Each row comes from the steps of one walk. Every step used is in the known rows, and no mark comes twice. Write the walk behind each row, first mark first.
In the rows, zero is written as 128.
Known rows
G > J > X > F: [197  88 102 126 102 130 116  98 109 160 134 141 119 105  75  94 111  70
  81 144  96 161]
W > U: [169 112 119 157 162 119  84 174 109 157 112 139 128 136 141  81 114 105
  99 115 144 140]
U > N: [160 116 100 165 114 124 125 177 163 143  96 133 125 165 158 117 122 104
 103 185  97 138]
U > W: [178 129  99 180 104 132 122 176 160 120 106 159 145 159 150  86 137 109
  85 172  77 126]
B > J > X > W > U: [187  99 153 136 198 147 104 120  98 151 133 142 144 131  99 101 153 131
  85 111 158 128]
U > N > F: [149  91 102 122  96 120 142 175 154 141 100 111 147 156 174 128 126 113
 109 136 102 143]
B > J: [196 101 104 115 147 144  99 149 118 106 142 137 128 143 138 109 133  92
  47 128 115 167]
F > X > W: [152  91 130 155 137 188 117 144 150 173 147 163 143 124  59  59 146 150
  78 148 127 145]
B > J > X > F > N: [172  86  97 130 172 144 115  88  92 119 140 137 124 107  49 117 158  75
  55 120 138 144]
G > J > X > F > N > D: [156  98  75  94 131 148 161  94  78 169 133 175 126  90  64 105 128 119
  91  97 119 193]
J > X > W > U: [158 109 161 168 182 125 101 133 112 179 110 148 146 124  94  76 145 109
 108 127 154 124]
G > J > X > F > N > U: [132  61 113 100 106 171 138  75  55 155 134 124 116 100  84 102 122 122
  78 134 139 175]
D > N > F > X > W > U: [137  71 165 122 161 176 156 197 100 182 140 115 159 118 126  92 155 162
 111  55 188 114]
U > R: [170 109 108 147 112 118  86 159 162 131 114 138 109 171 137 118 109  79
 104 193  76 136]
G > J: [176  99 100 118  97 153 126 143 114 150 139 156 124 133 129  93  96 102
  68 151  93 175]
J > X > W > U > N > D: [157 128 134 147 173 123 149 158 135 197  84 158 150 149 145 112 146 182
 160 123 143 137]
F > X: [152  88 111 150 114 166 113 146 123 165 130 175 120 124  80  96 132 100
  82 151  99 171]
G > J > X > W > U > N: [165 103 140 158 138 151 154 127 124 210 108 150 132 146 120 118 122 170
 136 171 109 111]
G > J > X > W: [168  99 139 130 123 159 144 104 115 173 137 162 140 120  86  86 121  99
  77 165 102 161]
G > J > X: [165 100 117 122 102 138 131 104  88 161 118 176 113 119 105 121 105  58
  81 164  78 183]
N > F > X: [140  62 115 107  97 160 130 143 113 161 133 156 137 116 104 108 138 109
  91 102 111 173]

Which walk is each row?
[152  94 133  94 131 119 147 210 111 113 114  99 150 130 185 119 130  51
  73  80 148 153] : D > N > F
[150  86 135 138 148 139 135 180 160 175 110  94 170 159 164  91 143 196
 132 105 153  93] : X > W > U > N > F
[165 117 109 176 140 122 109 189 139 168  89 130 125 162 167 114 115 143
 129 156 122 114] : W > U > N
[145  83 100 138  80 176 159  84  82 146 127 141 131 123 102 103 136 159
  95 167  99 134] : G > J > X > F > N > U > W
[166 129  83 124 122 121 144 190 158 150  95 153 136 163 181 124 123 144
 119 138 101 172] : U > N > D
[176  99  79  90 175 139 137 102  85 126 138 158 131 103  71 120 165 117
  73  76 144 186] : B > J > X > F > N > D
[146  91  90 157 110 164 122 144 126 111 125 109 149 138 129  66 152 176
  84 143 136 117] : X > F > N > U > W
[159 106  65 115 159 134 127 153 128 139 134 143 142 109  87  66 146 139
  84  78 156 175] : X > F > N > D
[171 128  97 138 146 118 132 201 133 173  87 153 129 161 192 119 120 183
 144 112 130 152] : W > U > N > D
[123  75 123 132 120 136  99  89 101 130 111 109 102 138  90 131 136 102
 114 183 127 134] : J > X > F > N > U > R
[152  90 113 130 128 120 129 182 132 163  93 107 145 153 190 128 124 154
 135 110 130 119] : W > U > N > F
[131  95 114 162 111 148 134 107  98 126 105 129 136 125 104  94 159 127
  96 159 125 125] : J > X > F > N > U > W
[149  97 134 185 147 182 134 167 155 208 121 151 136 154  99  90 141 219
 140 159 136  99] : F > X > W > U > N
[136  71 114 138 110 160 141 169 120 195 106 142 132 142 142 140 133 185
 149 116 121 124] : W > U > N > F > X
[149  76 144 115 118 154 168 121 114 208 111 129 154 142 141 129 129 181
 144 130 118 112] : G > J > X > W > U > N > F
[133  69 106 123  78 161 154 158 143 175 112 144 136 144 129 142 137 142
 121 143  92 147] : U > N > F > X
[132  70 125 131 100 184 157 153 169 185 132 132 162 147 107 101 156 192
 118 139 115 125] : U > N > F > X > W
[171  80 149 113 165 145 142 132 117 162 115 110 159 152 150 144 162 172
 123 106 147 104] : B > J > X > W > U > N > F
